What can hang from each mark
popev: tisoleg tuka
karon: popev
petab: fofut
zifo: popev
fofut: karon petab tisoleg tuka
tuka: fofut
bani: rozi
rozi: bani popev
zepurod: rozi zifo
tisoleg: popev

Known rows, with every way that one mark hangs from another
karon[popev[tuka]]: [ -2.2   3.5   5.0  -9.7 -25.9  -2.7  -2.8  20.6  -1.5  -9.1  21.8   2.8
  -4.6  10.7 -25.9 -18.2  -3.4   4.7   3.1  -0.7  11.0  22.2  -3.3   5.3
  -6.0]
zifo[popev]: [ -7.9 -16.8  -2.3 -13.1 -42.7   2.9   2.5  25.3  -1.0  10.3  16.9  13.6
  -4.1  -6.4 -24.2  -3.0  10.4   9.4   6.8   0.9   0.3   8.3   5.0  -3.6
 -38.6]
zifo[popev[tisoleg tuka[fofut[petab]]]]: [-19.8  -2.4   4.4 -21.8  -1.9  18.0 -29.4   9.4  17.7 -17.0  -1.3   7.7
  -6.8  14.5   2.6  17.8  12.9   4.0  17.2   8.5   8.1  10.9 -15.6   3.2
 -31.9]
zepurod[rozi zifo[popev[tisoleg tuka]]]: [ -1.2  -1.4   3.1 -17.8 -23.2  13.6 -27.2   2.0   5.0   5.8  26.8  -7.3
 -14.7  24.9  10.3  27.6   4.1  -0.5  -7.7   3.9   5.9   2.6   4.7 -26.3
 -10.9]
karon[popev[tuka[fofut[tisoleg]]]]: [-19.2   4.9  15.2 -10.7   0.8   6.1   0.4  12.8  -1.6 -14.6  16.8  -7.8
  -3.7  26.9  -9.4 -14.7  10.4   1.8  10.1   5.7   7.2  25.2 -14.6   2.8
  -3.1]
zifo[popev[tuka]]: [ -1.2  -3.7  -1.8 -12.8 -34.0  11.3 -10.4  13.1   0.5   5.6  21.0  10.9
   1.6   3.6 -20.3   2.1   9.6  18.9  11.6   1.2   8.6  11.0  -3.7  -2.7
 -33.7]
petab[fofut[tisoleg]]: [ -2.0   8.4  17.8 -23.9 -32.6 -13.6  17.6  26.4  -5.4  -7.3  17.1   1.0
   4.5  -9.2 -17.5 -17.4  29.2   5.4  -2.4   1.3 -18.2  14.5   3.9 -10.6
 -19.2]
zepurod[rozi[popev[tisoleg]] zifo]: [ -8.9 -12.0  -0.4  -6.1 -37.4 -16.7  -5.6   7.0  -1.8   6.5  15.2 -26.6
 -19.4   0.5  14.1  16.5  -4.3  -5.6 -15.9  13.5   1.5  -1.4  21.8 -35.5
 -13.5]
karon[popev[tisoleg]]: [ -6.3  -0.1   6.0 -11.8 -26.6  -0.2   2.0  38.4  -5.7 -15.8   9.3  -6.5
 -12.9   1.2 -18.3 -13.7  -3.0 -11.1   5.7  -0.6   4.1  18.9   6.6   4.4
  -3.2]
zepurod[rozi[bani popev[tisoleg tuka[fofut]]] zifo]: [-23.9  -4.6   2.7  -2.8 -27.5  -2.1 -11.8 -11.8   7.5 -10.2   6.0 -29.2
 -11.7  10.5  34.4  27.7   0.0  22.9 -12.4   9.3   0.6  -1.0  -1.8 -52.7
  -1.5]
zepurod[rozi[bani] zifo]: [-14.0 -13.6   7.0 -15.1 -62.8 -24.5   9.2  13.3   4.0   2.2  23.7   1.0
 -21.1   1.7  -6.2   5.0   4.4   7.5 -31.0   6.5 -12.0  -3.0  19.5 -37.8
  -8.3]
tisoleg[popev[tuka[fofut[karon]]]]: [-13.2   2.4   3.4  -3.8  -6.3  -4.4   3.3   3.1   9.6   2.7   3.0  -0.7
  -2.5  10.5 -20.1 -15.8  20.0   8.5  15.3  13.4  15.4   8.6  -9.5  27.3
 -20.5]
fofut[karon[popev] petab tisoleg tuka]: [ -7.2  31.5  18.8 -14.4 -10.9 -30.6  14.5   7.4  26.7   0.7  -1.4 -18.8
 -12.9  26.2 -19.3 -35.2  25.2 -16.9 -16.6  36.5 -11.9   5.8  12.8  35.0
   2.1]
petab[fofut[karon tisoleg]]: [ -8.6  16.9  17.3 -18.3 -26.5 -19.6  20.4  15.1   2.6  -2.3   4.2  -7.7
   8.1  -6.5 -20.8 -20.2  41.0  -0.4  -7.6  14.0 -21.5   1.9   6.0   6.4
 -13.9]
zepurod[rozi[bani] zifo[popev[tisoleg tuka]]]: [ -5.6   2.5   6.0 -13.3 -38.5  11.5 -19.1   4.1  12.7   2.4  21.5 -10.3
 -13.3  17.7  15.3  28.2   7.3  17.0 -12.8   2.3  -8.7  -0.9   5.9 -40.8
  -0.9]
zepurod[rozi]: [-12.5 -16.6   2.8 -21.2 -49.0 -21.2  10.0  16.3  -1.6   2.6  23.0   9.1
 -13.3  -0.2 -19.5  -4.2   5.7  -0.9 -15.3   8.8   4.1  -0.1  18.3  -5.9
 -19.6]
rozi[bani popev[tisoleg]]: [-11.1   0.2  -2.3  -0.3 -53.6 -11.1   9.7  27.7  -1.8  -9.2  -4.8 -23.3
  -3.8 -24.6   0.5  -0.1   4.9  29.0   3.9   9.5 -12.0   3.6  14.4 -26.6
 -18.4]
bani[rozi]: [-11.7  -9.1   0.6 -26.9 -46.7 -26.1  11.1  19.8   5.1  -4.0  31.0   2.4
 -21.0  -4.8 -21.8  -8.0  15.2  -3.2 -14.6  10.4   3.4  -5.0   3.6  -5.0
 -39.9]
bani[rozi[popev[tisoleg tuka[fofut[karon]]]]]: [-27.5   7.7  -5.4  -8.8  -6.9  -8.7  -6.6 -15.6  16.8 -12.0   0.6 -33.9
  -8.7   7.2  15.9  11.6  21.8   8.4  -1.2  27.7  15.0 -15.1 -16.9  -2.6
 -24.9]
zifo[popev[tisoleg tuka]]: [  1.0   6.9  -0.6 -14.7 -24.0  22.7 -19.0  19.8  -1.3  -4.9  12.9  -1.7
   0.4   6.7  -8.5  12.4   8.7  16.0  19.1   1.4   9.4  10.9  -3.0  -2.8
 -26.5]
tuka[fofut[petab]]: [-28.8 -18.4   6.2 -23.6 -26.2 -19.6  -0.1  18.0  10.2 -17.1   2.2  16.7
 -14.6  -0.7 -18.9  -4.4   8.9  -6.4  -1.4  13.4   4.5   8.0  -1.6   6.5
 -39.0]

Rows
[ -3.1  29.7  19.9 -11.5  -5.4  -6.3   9.6   8.1  12.4  -5.7  11.2 -12.3
  10.9  12.8 -17.0 -28.7  30.9  -0.5  -6.8   9.1 -16.0  15.7  -6.4  10.8
  16.2]
petab[fofut[karon[popev[tuka]] tisoleg]]
[  4.4  17.8  14.2 -18.5 -26.7 -15.8  21.3   0.1  13.0  -1.8   1.7   0.6
   3.6   3.5 -18.6 -33.2  23.2  -6.6 -18.1   7.6  -7.4  11.9  -5.0  10.9
   4.0]
petab[fofut[karon[popev] tuka]]
[-29.8  -4.8  16.0 -22.8 -13.7 -20.4   4.2  21.1   8.1 -15.6   3.6   1.8
 -13.5   9.4 -14.0  -7.7  21.2  -6.1   1.8  20.1  -5.4   9.5   0.7   8.0
 -32.3]
tuka[fofut[petab tisoleg]]
[-23.0  -9.6   7.3 -15.7 -22.8  21.2 -21.6  -5.0  13.1  -5.4  13.9  -6.6
 -13.2  25.0  25.4  33.4   8.8  16.2  -7.7   0.7  -1.2   1.5  -9.3 -44.4
  -4.0]
zepurod[rozi[bani] zifo[popev[tisoleg tuka[fofut]]]]
[  1.7  30.9  24.0 -17.9 -14.5 -16.3  25.4   2.8  12.0  -0.1   4.6 -15.3
   5.7  13.3 -13.0 -37.8  33.9  -7.0 -14.9  14.9 -17.7  13.1  -0.9  12.6
  11.5]
petab[fofut[karon[popev] tisoleg tuka]]
[  0.4  13.6   7.6 -12.4 -17.5   8.6 -11.3  26.4  -4.6 -19.2  14.1  -8.7
  -6.8  12.6 -13.7  -8.4  -4.4   0.4  10.2   0.4  12.6  21.6  -2.8   5.5
   1.5]
karon[popev[tisoleg tuka]]
[-19.7  -1.6   8.3 -13.3  -6.5  20.9  -8.8   6.9   0.5   0.9  15.4  -0.3
   3.2  21.7  -5.4   5.3  22.7  16.7  19.5   6.4   5.9  14.6 -16.2  -5.3
 -28.4]
zifo[popev[tuka[fofut[tisoleg]]]]
[-32.5  10.7  -2.3 -14.5   0.3 -21.2 -14.5 -16.4  37.4 -16.6  -4.8 -28.4
 -15.4   8.7  17.6   9.6  23.9  -0.6  -7.9  36.7   5.3 -17.2 -11.8   6.7
 -27.1]
bani[rozi[popev[tisoleg tuka[fofut[karon petab]]]]]
[ -3.7  27.4  11.1 -16.7 -14.4 -18.8   0.1   9.3  25.6 -12.6 -12.5 -16.2
 -16.8  16.8 -12.3 -20.7  13.3 -20.5 -11.5  29.8  -0.1   3.9   8.7  33.1
   2.8]
fofut[karon[popev[tisoleg]] petab tuka]
[ -8.7   2.3  10.8 -12.5 -27.9 -14.9  17.8  17.2   9.8  -4.1   5.0   5.8
   3.3  -8.5 -25.4 -31.2  18.8 -11.7 -14.0   1.0 -13.9  11.2  -0.8   9.4
   3.3]
petab[fofut[karon[popev]]]
[ 13.6  34.2  21.4 -16.1 -15.6 -22.9  29.9   7.5  13.7  13.9   4.7 -14.5
   3.3   3.0 -16.6 -39.3  46.3   2.3  -1.4  15.5 -18.1  11.0   5.3  19.8
  -7.2]
petab[fofut[karon tisoleg[popev] tuka]]
[ 14.6  21.4  14.3 -13.5 -24.0 -17.7  22.7  23.4   0.9  14.0  17.0 -13.1
 -10.0  11.3 -19.8 -32.7  24.4   6.8  10.3  14.9  -0.9  18.7  13.2  16.0
 -22.9]
fofut[tisoleg[popev] tuka]
[-24.1   8.8  18.0 -16.3   8.4  -6.4  -6.7  13.6  17.2 -19.4  10.8  -3.2
 -10.0  29.0  -8.6 -16.3  12.1  -6.4   3.7  13.7   0.6  23.3 -10.9  12.0
  -3.8]
karon[popev[tuka[fofut[petab tisoleg]]]]
[-25.0   6.9   6.1   2.4 -24.4  -4.2   9.5   3.4   3.0  -8.3   2.2 -25.5
   5.7   2.3   8.6  -1.0  17.2  42.3   9.6  13.6  -7.7  10.0  -7.5 -27.4
 -16.7]
rozi[bani popev[tuka[fofut[tisoleg]]]]
[-20.1 -23.7   3.2 -16.8 -17.1  12.3 -19.8 -13.7   9.5   9.0  27.8   8.9
 -12.4  28.2   8.6  24.9   5.4   1.4 -10.4   1.9  12.4   5.0 -10.9 -29.6
 -20.8]
zepurod[rozi zifo[popev[tuka[fofut]]]]
[-12.2  -1.9  -5.6 -13.7 -36.7 -20.7   6.6  16.6   6.6  -5.0  16.7 -26.8
 -18.3 -14.0   4.2   1.4  10.1   3.3  -5.2  15.7   1.9  -6.8   6.9 -16.8
 -33.7]
bani[rozi[popev[tisoleg]]]
[-25.1  -9.7  -6.4 -12.6 -21.3 -13.0  -0.5 -10.7  12.3  -4.8  22.8 -12.8
  -9.9   1.7   6.7   4.9  10.3  16.8  -3.4  13.6  16.1  -2.1 -18.6 -21.0
 -40.4]
bani[rozi[popev[tuka[fofut]]]]
[-13.0  -7.3   1.1  -2.5 -52.7 -20.0   2.9   9.8   4.5   2.8   8.9 -29.6
 -19.5  -5.9  19.4  14.8   0.3  12.6 -21.9  11.7 -14.3  -4.8  23.0 -49.2
  -2.6]
zepurod[rozi[bani popev[tisoleg]] zifo]
[-28.8  18.5  15.3 -17.0   0.5 -15.4  -5.7  -3.4  18.7 -15.3  -4.7  -9.6
  -4.3  24.4 -12.5  -4.5  31.7   0.2  -0.1  34.2  -0.6  -0.5  -4.5  25.6
 -19.4]
popev[tuka[fofut[karon petab tisoleg]]]
[ -4.4  15.3  -1.5   1.1 -42.7  -3.1  -3.1  15.8  -1.0 -13.6  -0.2 -27.2
   2.0 -13.1   4.5   5.0   4.1  40.1   8.6   8.2  -4.5   5.8   5.0 -26.7
 -14.2]
rozi[bani popev[tisoleg tuka]]
[ -7.7   7.3   1.2  -1.0 -43.3 -10.4 -10.7  -3.2   8.2  -1.5  13.7 -32.5
 -11.8   3.6  23.1  20.9   0.2  25.3 -17.4  11.6  -6.4  -2.2  14.0 -50.5
   2.3]
zepurod[rozi[bani popev[tisoleg tuka]] zifo]
[-22.5  -0.6  -4.1 -15.1 -11.4  -3.1  -9.3  -5.6  10.8 -16.7  13.5 -24.9
 -11.4   4.3  18.0  14.6   9.9  12.3   4.6  14.0  16.4  -2.9 -19.0 -19.5
 -32.8]
bani[rozi[popev[tisoleg tuka[fofut]]]]
[-27.8   2.6   6.8   1.0  -4.6 -15.9  -4.2 -29.3  10.8  12.0  10.1 -37.7
  -6.4  29.3  19.0  12.2  20.2   2.4 -16.8  32.2   3.5  -8.3   3.6 -20.0
  -3.6]
zepurod[rozi[popev[tuka[fofut[karon tisoleg]]]] zifo]
